Every row comes from one small tree of marks. The marks that hang from a mark follow it in brackets, in alphabetical order. Every link used is in the known rows. Which tree was each row made from?
Known rows:
zeko(nima): [  9  -1   3  -1 -15   1 -13   2  -7   8   5  -1  -1 -25 -33   6  -8  -2
 -23]
mozus(kapo(foza) ripof(givo zeko(nima(ragof(nifat))))): [ -3 -22   2   3  16   4  -3 -21   0 -13  -2  -6  -8  29   9 -15  11  -2
  -6]
mozus(kapo(foza) ripof): [ 11   6  28  -1  -5  -7  -7 -14 -15  -3 -10  -6 -10  12  -3  18 -12  14
 -11]
kapo(foza mozus(ripof(givo zeko(nima)))): [ -6  -8 -10   1  19  -1   0  -5   8  -6   7   1   9  11  -7  10  11   5
  23]
ripof(foza givo kapo(mozus) zeko(nima(ragof))): [-13   0 -22   0  11  16   6  -2  20  -8   0   8   1   3  25 -19  13 -13
   9]
mozus(kapo ripof(foza givo)): [ 14   6  22   1  14   4 -17  -6  -9  -1  -9  -5 -12   6   8   9 -12  -8
 -19]
samep(foza ragof(nifat)): [ 13  -7   9  15 -18  -8   6   4 -15  23  -7  -1  12  -7  -7   6 -36  11
  -2]
nima(ragof): [  9   5   8  -6 -30  -2  11  -1 -13  -1  -4   1  -1  -4 -20  -5  -9  10
 -30]
nima(ragof zeko): [  6   4   2 -12 -37  -3  22   5 -23  -7   1   4  -1  10  -9 -12  -4  10
 -41]
kapo(foza mozus(ripof(zeko))): [ -4  10   6  -3  -4 -17  23   1  -6  -4   1   1  11  16  -6  18   3  21
  16]
mozus(ripof(givo kapo zeko)): [  0   1   8  -7   6   0   5   9  -5  -1  -4 -14  -9  -5   4  -5  11   5
  -9]
ripof(givo kapo(foza)): [  0   6   3   1 -10  -2 -18  13   5  13  -2  -2  -4 -16   2  10 -10   6
  22]
samep(foza): [  9   2   7   5 -22  -2  -5   9 -13  20  -1   4   7 -16 -20  15 -24  11
 -16]
ragof(nifat): [ 12   9  10  -2 -29 -18   2  11 -15   8  13  -7   5 -16 -28   6 -16   4
  -7]
zeko(nima(ragof(nifat))): [  7  -7  -3  -1 -24  -4   4 -11  -8  -3   7   2   1  -9 -24 -15  -4  -4
 -17]
ripof(foza givo): [ 11   8   4   4  -6   0 -18  18  -2  18   1   4   2 -16 -10  12 -17 -11
  -8]
kapo(foza mozus(ripof(givo zeko(nima(ragof))))): [ -9 -12 -12  -1  14   4  13 -17   8 -17  -1   7   7  25   2  -6  17   5
  14]
kapo(mozus(ripof(foza zeko))): [  0  16   7  -2   1 -11  22   3  -6  -2   0   4   8  11   3  12   2   5
  -1]

Which tree is each row?
[ -3  13  -5  -2  -6  -4  -6   8  11  -1   5  -1   5  -8   6  13 -10  10
  47] : ripof(givo kapo(foza mozus))
[ -3 -10   0  -4  16   8  -7   0   1  -3  -2 -10 -11 -11   0 -10  16  -4
 -12] : mozus(ripof(givo kapo zeko(nima)))
[-8 22 -2 -3 -8 -5 15 15  6  5  2  1  4 -6 17  5 -2  2 10] : ripof(foza kapo(mozus) zeko)
[ -6  -5   3   2   0  -2  16 -15  -2  -5  -8   6  -9   8  22 -27  19 -13
 -10] : mozus(ripof(foza kapo zeko(nima(ragof(nifat)))))
[ -1 -16   6   3  25   8 -19 -10   0  -3  -3  -9 -10  14   0   6   6   0
 -14] : mozus(kapo(foza) ripof(givo zeko(nima)))
[-13  -2 -23   2   8   6   9  -1  19  -9   8   6   4   4  24 -24  11 -17
  25] : ripof(foza givo kapo(mozus) zeko(nima(ragof(nifat))))
[ 9 14  6  0  8 -5  3  0 -1 -5  2  5  7  5  0 14 -8 -4 16] : kapo(mozus(ripof(foza givo)))
[-10 -16  -4   0  11  10   0 -14   7  -6 -12   2 -10  11  17 -18  21   0
   1] : mozus(ripof(givo kapo(foza) zeko(nima(ragof))))
[  3 -14   7  -5  25  12 -14  -9  -5 -10  -1 -16 -12   5  -8  -4   7  -4
 -33] : mozus(kapo ripof(givo zeko(nima)))
[-10   4 -17   1  16  10  -8  10  19   2   7   3   3 -12  16  -3   6 -14
  19] : ripof(foza givo kapo(mozus) zeko(nima))
[  2 -10   0   5  21   6 -12   3   0   9  -2   4  -2  -2  -3   2   9 -17
 -19] : mozus(ripof(foza givo zeko(nima)))
[-18  -7 -23  -1   6  10   5  -5  20 -11   1   5   3   7  16 -13  14   3
  26] : ripof(givo kapo(foza mozus) zeko(nima(ragof)))
[  6  14  12  -2 -11 -17  14  -9  -8  -7   0   3   9   8 -10  23  -7  19
  25] : kapo(foza mozus(ripof))
[  0  20  -4  -2  -1   2  -6  10  11   1   4   3   3 -13  15   6 -11  -7
  29] : ripof(foza givo kapo(mozus))
[-12 -16 -16   5  -2   3  -4   0  12   2   3   0  -3   1  12 -21  12  -5
  17] : ripof(givo kapo(foza) zeko(nima(ragof(nifat))))
[ -1  -8  -9   7  11   9 -20  17   6  19   5   4   2 -15  -9   3   1 -18
 -19] : ripof(foza givo zeko(nima))
